What can hang from each mark
nifug: kubeg kuboke
kubeg: bazez
bazez: delu noven pamu
delu: bazez nifug
kuboke: nifug pamu
pamu: bazez
noven: bazez

Each row was made from one small tree. The marks that hang from a mark follow it in brackets, in alphabetical order. Every link used is in the known rows. Write each row's tree.
Known rows
pamu[bazez[delu[nifug] noven]]: [ -5  12 -15  -6 -36  17  16 -17  17  -2  -2 -10 -16   3  22 -34 -25   9
 -45 -24  -3  27 -15  32  -2 -25   0 -11 -16   4  -5   5 -26  31 -30  31
 -21  14 -26 -31  28  24  -9 -27   6  15 -24 -13]
kubeg[bazez[noven pamu]]: [  6 -20  11   2  12 -11   9  12   6   1  15   4  11  19   4  12  15 -17
 -40  50  -8  -4  -6 -28 -11   1  -6  -3 -14   6  10  -9  13  51   0  -6
  10  38  -4  24 -29 -11 -17   7  11   4   3  -3]
noven[bazez]: [ -8   4  31  23  18  24  29   4 -21   4  26  -5  13  14 -56  14  -8  23
  47 -31  10   7 -27 -38  -8  18 -25 -34  22   5  25 -33  -7  -1   3  -8
  -2 -36  -4   0 -19 -11 -13   4 -29 -23  -2  -1]
pamu[bazez[noven]]: [-13 -19  30  -5 -32   7  24  -6 -21  -6   4  -5 -11  10 -27  -5  -8  -1
  -6 -18  -1   7   0 -17  -6   0   1 -31   6  -2  10 -17 -50  29  -1  13
  -7  20  -5 -10 -37  20 -25  -5  -5  10  -2  -8]
delu[bazez]: [ -3   0  32  39 -19  25  21   2 -12   6  18 -14  19  18 -25   0  -1  15
 -10 -13  21  15 -36   9 -10  -7 -28 -29   6  18  -5 -25  -6 -12  32   1
  15 -22  16   9  -7  23 -23  16 -36 -21 -26   0]
kubeg[bazez[delu[nifug[kuboke]] noven]]: [  7  -6 -37 -11  10   5  -1 -16   8  -4  35  -3  35   3  31 -19  -7  32
 -71   6  -3  28  14  56  17 -32   5  25 -15   7  -8   9  44  17 -45  37
  -2  35 -15 -19  56 -32  22  28  10  16  -9  -3]
kuboke[pamu]: [ -1  15  16  31  -2  18  -7  20 -48  44  10 -12 -26  11 -23   5   6 -18
  49   2  36  17 -25  -9 -18  26 -26 -21  15 -18  13 -15 -20 -44  21  -9
 -11 -38  14  23 -29  12 -25  16 -11  -4 -36 -16]
noven[bazez[delu[nifug[kubeg]] pamu]]: [ -4  15  -9   5  18   2  13   0  50 -12 -13   5 -17 -36  11  10  -9   6
  15 -26 -39 -25 -22  -2 -18 -17 -26  14  -4  12  -6  19  35   3 -11  -2
   1 -38  -7 -18  28 -20   9 -46 -19 -17   6  -5]
nifug[kubeg[bazez[noven]] kuboke[pamu]]: [ -5 -27 -11 -22   8 -33 -21   3 -38  10  -8  17  21   1  -1  17   8  -1
   6  24   5 -23  31  -8  30  20  20  14  33  -3  11  -7  21 -16  14 -16
   2  25  11   8 -17   2  23  20   3   1  18  26]
bazez[delu noven]: [-20  -9  -2  -6   3  -1  27   2 -11   9   8 -10   7  13   7 -22 -13 -32
  -3 -28  -4  52   3   1 -13   0   1  11 -15  16  12   6  23 -19 -25  16
  11  17   0 -11  11   7 -46 -17   9  -3 -15  16]
nifug[kuboke[pamu]]: [-15   1  36  10  -2  -2 -18  20 -47  31  48  -4 -14   6 -12  21   0   4
  63   4  17  17 -11   1  -3   5  -2  -8  23 -29   9 -16 -15 -75  12  -1
 -12 -17  17  30 -28   5 -11  66 -26  13 -28 -20]
kubeg[bazez[delu noven pamu]]: [ 10 -16 -10 -11  19  11   9 -12  32  -5  17   2  16   6  16  -5   2 -19
 -39  21 -15   9  -3 -12 -12  -9  13  16 -39  15  10  17  39  44 -21   7
  17  32  -7   3   9  -6 -21 -13  26   7  -7   8]
nifug[kubeg[bazez[delu pamu]] kuboke]: [  3   0 -20   6  32 -17  -3 -23  39 -16   4  15  12 -15  13  25  11 -10
 -26  18 -27 -22  16 -19   8  -3  27  34 -26   3  -4  22  28 -25   7  -2
  27   5  16  15  29   6  17  16   9   3  29  10]
kubeg[bazez]: [  6  23  14  31  24  24  12  -9 -23   8   5   1  29  35 -30 -10  29  17
 -39   8  40  -7 -16 -23   6  25 -40 -21   2   4   6 -22 -11  10  24 -15
   7 -18  -3  -3  -6  -5   9  12   8  -5   1 -13]
bazez[pamu]: [ -2   9  44  34  10   7   9  25  -5   0  17  -2 -30   4  -7  16  20 -22
  12  16  -6  -3 -35 -29 -33   2 -17 -27 -13 -12   1  -9 -17 -14  17 -13
   5 -17   6  37 -28   8 -31  19 -12  -2  -2 -19]
kuboke[nifug[kubeg[bazez[delu]]] pamu]: [ 16  49 -43 -15   8   8 -29   0   9  23 -31  -2   1  -3  -3  -9   3   3
  66   5  30 -31  24  -6  18  39  12  13   6 -11   0   4  -8 -30  24 -15
 -22 -49   8 -20  21   4  18 -42  43  -5 -16  12]
noven[bazez[pamu]]: [ -1   4  43  18  15  11  13  14  10  -4  38   4  -6  -4 -21  33 -13  -1
  54  -2 -18  -2 -39 -41 -32   4 -13 -25  -1  -8  21 -11  -5  -1  -8 -14
   3 -22  -3  21 -29 -18 -13   9 -31 -17  -8 -15]
pamu[bazez[delu]]: [  1  24   5  16 -22  20  18 -31  -2  -1  10  -8 -24  11 -16 -18 -11   9
   6 -31  12  11 -14  -4   4  11  -3  -5 -10  -3  16   2 -44  -8  -2  24
 -14 -25  -7 -24  20  36  -6 -16   7   0 -10  -9]
nifug[kubeg[bazez[delu noven]] kuboke]: [-12 -17 -29 -17  21 -20   6 -28   3 -18 -16  13  51   2   8  -5   7   0
 -35 -12  -6   9  36  -6  29   3  29  33  -4  18   1  27  42 -17 -16   3
  23  34  -1 -23  33   5  21   3  13  -4  45  37]
pamu[bazez]: [ -8  21  32  26 -24  19  17 -14 -17  -4   9  -8 -22  19 -41   1   9   9
   8 -19  25  -6 -22 -12  -6  16 -12 -37   4  -9   7 -21 -63   3  16  -3
 -12 -26  -3  -8 -24  29  -5  10 -15   6   7 -24]
bazez[noven]: [-15 -21  35  -3   3  14  21  14 -40  -2   8 -12  -1  25 -20  -8  -2 -21
  -5  -9   1  33   1 -15 -11  -3  -8 -11   8  12  10  -2   0 -11  -3  -3
  13  16   1  13 -17   0 -32   5 -10 -11  -6   5]

Write each row's tree
[ 15 -10  -5 -15  -4 -22 -18  12  25 -31 -34   9  -8 -11   0  16  14 -18
  20  41 -17 -44  32 -36   2   3  33   4  -9  -5  -9   4  -7  23  14 -42
  -1  14   2   6 -31 -18   4 -25  25   6  25  16] -> kuboke[nifug[kubeg[bazez[noven pamu]]]]
[ 21  37 -17   2   0   3 -29  12 -13  20 -38   4 -11  -1 -21   5   7   5
  73  21  34 -48  16 -21  20  45  -5  -9  26 -23   2 -13 -31 -19  48 -37
 -22 -46  13  -5 -24  -7  29 -22  23  -6  -6  -1] -> kuboke[nifug[kubeg[bazez]] pamu]
[ -3 -34  26   9 -31  -2   3  10  22 -12  24   3   5 -12   7  17 -16 -21
 -25  17 -26  13 -25   7 -33 -31  12  -8 -15  15  -3 -11  10  40   3   5
  20  29   1  26 -24   7 -50  11 -31  -9 -33   8] -> delu[bazez[noven pamu]]
[ -1  21  -3   5  11  17   7   6  48   4  33 -10 -23 -19  11  12 -23  15
  19 -22 -29  10 -51   8 -30 -31 -20   0 -22   4  10   0  19  21 -30  17
 -11 -30 -15  -3  40 -25 -13 -15 -24  -3 -29 -20] -> noven[bazez[delu[nifug] pamu]]
[ 14   2 -20 -29  -4 -15 -26  16  -9  13 -34  -2  -7   3  -8   0   5 -15
  54  32  25 -35  31 -13  21  24  16  -2  31 -12   7  -6 -10   3  21 -28
 -20  -8   8  -8 -28 -11  22 -32  27   3   2  22] -> kuboke[nifug[kubeg[bazez[noven]]] pamu]
[ -1  15  -7  20  11 -17  -8   3  28 -21  -8   0 -24 -36  34   3  10  -3
  -9 -10 -45  -1  -7  26 -10 -25   4  38 -24  -6 -28  28  21 -57  -8   6
   4 -14  -2   8  41   5   8  22 -18   2   8 -16] -> bazez[delu[nifug[kubeg kuboke]] pamu]
[-19 -11  -9 -24 -34  -8 -12 -22  -4  17  43  -4 -12 -11  17   4 -44  -4
  61  -9  -8  20  14   8   5 -11  55  12   1 -28  24   8 -18 -11 -30  51
 -19  31  10   6   5  23 -25  27  -4  27 -38   3] -> nifug[kuboke[pamu[bazez[delu noven]]]]
[ -9 -31   2  -7  13 -32   4 -10 -21 -24  -7  14  37   9 -17   5  17   4
 -32   3   8 -13  38  -5  31   6  14  15  21  12  -3   5  14  -2   6 -16
  24  39   9  -3  -7  -2  31  24   5  -9  44  29] -> nifug[kubeg[bazez[noven]] kuboke]
[  9  -2 -15  -9  17  -1  10   8  -4  -3 -50   7  15  16   7 -23  33  15
 -77  11  20 -10  13  21  22  -3 -37  -8  19  22 -18  -8  17  38   2 -21
   2   7 -14 -21   4 -24  38 -31   5 -13  28  11] -> delu[nifug[kubeg[bazez[noven]]]]
[  3  19 -28   2   3 -15 -30   3 -10  24  -4  -3 -27 -22  27 -11  -9  10
  33 -26  -3   6  -3  52   9  -6  -7  18  13 -16 -12  24  17 -78  -2  14
 -10 -27  10  -4  43   3  19  20 -15  10 -16 -16] -> bazez[delu[nifug[kubeg kuboke[pamu]]]]
[  3   4   2   0  15 -19 -24  -7 -39  15 -20  13   6   5  -7  20  15  10
  28  24  29 -32  11  -5  30  24  -4   2  32 -15   0  -8   4 -34  31 -15
   0 -14  18  14 -11  18  48  33   1  -6  14   1] -> nifug[kubeg[bazez] kuboke[pamu]]
[ 23   4  -2  22  19 -26 -12   0  12 -16 -10  14  -5  -6  23  19  36  24
 -59  40  -6 -41  -5  15  10 -15 -15  16  -3  -8 -26   2  10  -5  11 -17
   4  -7   2  20  11 -19  53  38 -16   0  30 -20] -> delu[nifug[kubeg[bazez[pamu]] kuboke]]
[ -9 -18   7  -6   0   0   8   9  22   0  24  -9 -10 -11  17   7 -11 -45
  -3  -5 -39  33   1 -14 -26 -15  19  15 -34   4   8  25  29  -6 -32  -2
  10  25   3  23  -6   8 -65 -18   6   3 -20  12] -> bazez[delu noven pamu]
[  5  25   8   2 -13  -6 -27  33 -31  18 -37 -13 -39 -11 -24  -2  -3 -19
 113  -1  24 -28   9 -19   1  39   3 -16  26 -23  -1 -11 -45 -64  35 -39
 -24 -62   9   0 -32  15  10 -19  -2  -2 -11  -6] -> kuboke[nifug[kubeg] pamu]
[ 19  -8 -15  -1  18 -17   1  16  13 -14 -38  14  -3  -2  30  -1  28  -7
 -85  39 -16 -29  -1   9   2 -27 -19  -3  -7  18 -14   7  22  49   4 -22
  10  25  -5   5  -7 -16  21 -28   4  -5  32   0] -> delu[nifug[kubeg[bazez[noven pamu]]]]
[ 16   0 -34  -7  12   8   2  -7  40   3   8   0   1  -3  47 -12   3   6
 -74  27 -16   7 -11  32 -16 -24 -13  13 -33   8 -12  18  40  63 -29  20
  -3  30 -14   4  27 -29 -15 -27  20  11 -13  -8] -> kubeg[bazez[delu[nifug] noven pamu]]
[  7 -15 -17 -12  16 -25  -1   0 -13 -21 -26   4  29   4   5  -7  24  30
 -77   6   4 -13  25  24  37 -12  -9  11  18   4 -21  -6  25   7  -4 -11
  11  37  -7 -10  21 -10  47  24  -5  -5  44   8] -> delu[nifug[kubeg[bazez[noven]] kuboke]]
[ -5  30 -12  18  12  39  17  -9  20   8  36 -12   9   0 -14  -9 -20  46
  12 -54   2  32 -33  24  -6  -9 -41 -11   3  12  12  -4  16   0 -23  20
  -8 -35 -19 -30  46 -38  -2 -25 -21 -15 -27  -7] -> noven[bazez[delu[nifug]]]
[  7  24 -19  15  28  -1   8 -12  39  -5 -30  17   9   0  14   4  22 -25
 -32  16  -8 -29   2 -25  -6  18 -15  18 -25  22  -9  24  21   6  19 -19
  20 -18  19  -3  23  10   5 -38  19 -11  32  10] -> nifug[kubeg[bazez[delu pamu]]]
[ -5   5 -19  -8  20  11  16 -21   9   8   2   1  39  23  -5 -15  -8  -5
 -44  -7  14  25   2  -1  10   4  -1  10 -17  21   8  12  37  28 -17   8
  20  22  -8 -19  25  -7 -16 -27  27  -8  -4  25] -> kubeg[bazez[delu noven]]
[  2  -1  10 -25 -65   6 -31  16 -12  12  13 -14 -40  -4  -9   1 -34   3
 104  14   8  -8  14  -6 -10  11  40 -27  18 -42  10 -27 -75  18   3   4
 -48  -7   5  -3 -50   7 -18 -12   7  28 -43 -15] -> kuboke[nifug pamu[bazez[noven]]]
[-20  -7  -3 -19 -28  12  17 -31   7  -6   9  -6  -7   9  -7 -22 -17  -6
   3 -33  -5  25   1  -4  -2   5  17   0 -16   5  10  10 -22  21 -25  29
  -2  20  -8 -17  10  34 -31 -27  14   9 -13   5] -> pamu[bazez[delu noven]]
[  6  -4  13  19  26 -14  -1 -10 -25 -11 -13  19  28  15 -26   7  28  19
 -31  16  15 -16  17 -15  24  20  -2  10  19  -1  -6 -10   0 -31  28 -21
  22  -8   2   1   9   9  48  41  -7 -14  51   2] -> nifug[kubeg[bazez] kuboke]
[  9   2  -4 -16   2  -9   0  13  -3 -19 -41   1  18   4 -23  -8  10  -2
  16   9  19 -23  42 -18  19  23  18  -7  18   5  -4  -3 -10  18  22 -31
  -4   6   1 -26 -17 -14  28 -29  29  -5  28  29] -> kuboke[nifug[kubeg[bazez[noven]]]]
[-22  -4 -20 -18 -35   2  -4 -23  10 -19  28 -10  -3  -5  25 -18 -28  38
 -24 -31 -24  37   5  51   5 -30  35  10 -11  -9 -13  -5 -14   8 -52  57
 -18  29 -10 -17  37   4   3  26  -8  23 -15 -13] -> pamu[bazez[delu[nifug[kuboke]] noven]]
[-18 -13 -15 -19   2 -22   4  -5   4 -13 -13   5   7 -17  25 -18  -6   0
 -29 -42 -32  44  25  47   1 -27  15  34   3  11 -10  25  33 -42 -34  17
   8  23  -4 -18  40   5   3  11  -9   1  12  16] -> bazez[delu[nifug[kubeg kuboke]] noven]
[ -1  -5   6 -31 -49 -10 -23  16 -18   4 -46  -2 -47 -25 -21   0 -22 -22
  98   7  -4 -33  26 -16  13  16  45 -11  35 -32   3 -17 -68   5  19 -15
 -39 -13  14  -7 -46  21   4 -37   8  13  -9  13] -> kuboke[nifug[kubeg] pamu[bazez[noven]]]
[ 11 -31  20   5 -33  12   2  23  36 -11  17  -3  -8 -21  33  -1  -6   5
 -55  16 -24  13 -41  45 -29 -58 -16 -12 -14  15 -22 -10  17  51 -11   7
  -3  26   1  32   0 -26 -28   8 -43   2 -38  -4] -> delu[bazez[noven pamu] nifug]
